What can hang from each mark
k_428: k_107 k_273
k_385: k_107
k_491: k_273 k_681
k_107: k_385 k_428
k_681: k_491
k_18: k_273 k_681
k_273: k_18 k_428 k_491

Each row was made from one small tree. The marks that hang from a mark follow it in brackets, in the order of their numbers. Every link used is in the known rows. Write each row's tree.
Known rows
k_107(k_385 k_428(k_273(k_18 k_491))): [ 21  -3  -3  20   7   6  -4   7   5 -10   7 -15   3  14 -15  12  10  -6
   1]
k_18(k_273(k_428 k_491) k_681): [ 12  13  -3 -20 -22  -1 -12  11  -1  -3   7 -11  -9 -44  27 -24 -13  -5
 -19]
k_18(k_273(k_491) k_681): [  7  10  -4 -22 -14   1  -3  13  -1  -6   2 -10  -2 -34  35 -16 -16  -6
 -16]
k_18(k_273 k_681(k_491)): [ -2  11  -1 -10 -16   8  -7   9  -2  -7  -8  -9   2 -37  31 -24 -21  -6
 -14]
k_385(k_107(k_428(k_273(k_491(k_681))))): [ 23   1  -1  12  10   8   3   6   2 -15   5 -18   8  19   5 -21   0  -1
  -6]
k_428(k_273): [ 15   1  -1   3   4   3  -5   7   2 -12   7  -9   1  14   1  -6   3  -6
   0]
k_107(k_428): [  8   8  -3  17  -1   0   1   6   3 -12   0 -17  12   8  -3 -12   0  -3
   0]
k_428(k_107(k_385) k_273(k_18)): [ 15  -9   0   5   7   2 -10   6   4 -13   8  -6  -8  30 -14  18   8  -4
   8]
k_681(k_491(k_273(k_18))): [  3   8   4  -3  -5   1  -4   6   0  -5   0  -1   0  -9  16 -17 -15  -2
 -14]
k_385(k_107(k_428)): [ 10   7  -3  19   5   2   6   7   1 -16  -1 -20  17  28   3 -13   0  -4
  -3]
k_18(k_273(k_428) k_681): [  7  12  -3  -9 -22   0 -11  10   0  -5   0 -11  -8 -29  21 -21 -13  -7
 -12]
k_681(k_491(k_273(k_18 k_428(k_107)))): [  6  11   5  -9 -12  -2 -17   3   0  -5   6  -1 -10 -14   6 -21 -10   3
 -11]
k_491(k_273(k_18) k_681): [ 12  -1   5  -1  -2  -5   3   7   2  -5   0   2 -12   6  20 -17 -18   0
 -10]
k_18(k_681(k_491(k_273))): [ -4   8   2 -15 -10   5  -8   5  -1  -8  -2  -8  -1 -22  23 -21 -15  -2
 -11]
k_681(k_491(k_273(k_18 k_428))): [  7  11   5  -3 -13  -2 -12   5   0  -3   4  -3  -7 -18   9 -22 -12  -1
 -15]
k_18(k_681(k_491)): [ -2   4   0 -10 -11   3  -8   7  -3  -9  -4 -11   2 -21  18 -19 -12  -4
 -11]
k_18(k_273(k_428(k_107) k_491)): [ 16  14  -2 -19 -15  -4 -13   9   0  -6  11  -8  -6 -29  15 -23  -8  -1
 -14]
k_385(k_107(k_428(k_273))): [ 16   5  -3  22  10   9   2   6   3 -18   4 -20  13  33  -4 -10   6  -4
   2]
k_491(k_273(k_18 k_428) k_681): [ 16   3   5  -1  -9  -9  -6   6   2  -2   5  -1 -19  -3  12 -24 -15   1
 -13]
k_273(k_428(k_107) k_491): [ 16   8  -1 -20 -11 -10 -15   7  -1  -8  17 -11  -8 -15   2 -18   2   2
 -11]

Write each row's tree
[ 25   0   3 -10 -12 -14  -7  11   0   0  10  -4 -17 -18  11 -22  -9   0
 -21]	k_273(k_18 k_428 k_491(k_681))
[ 11   4   0  14  -2  10  -8   7   3 -10   0 -12   0  -4  -2  -6   0  -2
  -1]	k_107(k_428(k_273(k_18(k_681(k_491)))))
[  3  15   0  -9 -23   6 -16   7  -2  -4  -3 -11  -6 -46  24 -30 -18  -5
 -16]	k_18(k_273(k_428) k_681(k_491))
[ 17  -4  -1 -23  -1  -1 -11  11   1 -10  14  -3 -16  -2   7   2   3   0
  -4]	k_428(k_107 k_273(k_18(k_681) k_491))
[ 11  -2   1  -3  -4   4 -10   9   0  -8   2  -4  -9  -6  10  -4  -4  -5
  -7]	k_428(k_273(k_18(k_681(k_491))))
[ 24  -1   0  -9   2  -3  -3  12   2  -7  13  -4  -6   3   7  -1   2  -4
 -11]	k_428(k_273(k_18 k_491))
[  3   3   1 -10  -7  -4  -2   9   2  -6   3  -1 -10   1  21  -4 -12  -4
  -8]	k_491(k_273(k_18(k_681)))
[ 19   1  -1 -19   4   2 -11   6   1 -14  16  -7  -5   4   2  -6   6   1
  -2]	k_428(k_107 k_273(k_491))
[ 14  -1  -4  29   8  11  -6   2   5 -15   2 -20  11  25 -20   6  10  -7
  10]	k_107(k_385 k_428(k_273))
[  6   7   1  -3  -7  -2 -16   0   2  -9  10 -10  -7   8  -7 -10  -2  -1
   1]	k_491(k_273(k_428(k_107(k_385))))
[ 25  -6   2 -16   4  -3  -7   9   2  -9  12   0 -17   5   6  -7  -1   3
  -6]	k_428(k_107 k_273(k_18 k_491(k_681)))
[  4   7  -3  -8 -18   4 -17   5   1  -8   2 -13 -11 -20   9  -9  -9  -5
  -3]	k_18(k_273(k_428(k_107(k_385))) k_681)
[ 10   9  -2   1 -12   1 -14   5   1  -9   3 -11  -4  -8   2 -10  -6  -5
  -3]	k_18(k_273(k_428(k_107(k_385))))
[ 12   9   2  -2 -11  -9  -9   8   3  -4   9  -2 -12   0   6 -12  -7  -2
 -11]	k_491(k_273(k_18 k_428))
[ 24  -2   1 -10   4   2  -4   7   0  -9  10  -8  -5  -3  11 -19  -4  -2
 -10]	k_428(k_273(k_491(k_681)))
[ 15  10  -3 -12 -13   0 -15   7   0  -7   9 -12  -5 -22   7 -12  -6  -4
 -11]	k_18(k_273(k_428(k_107(k_385)) k_491))
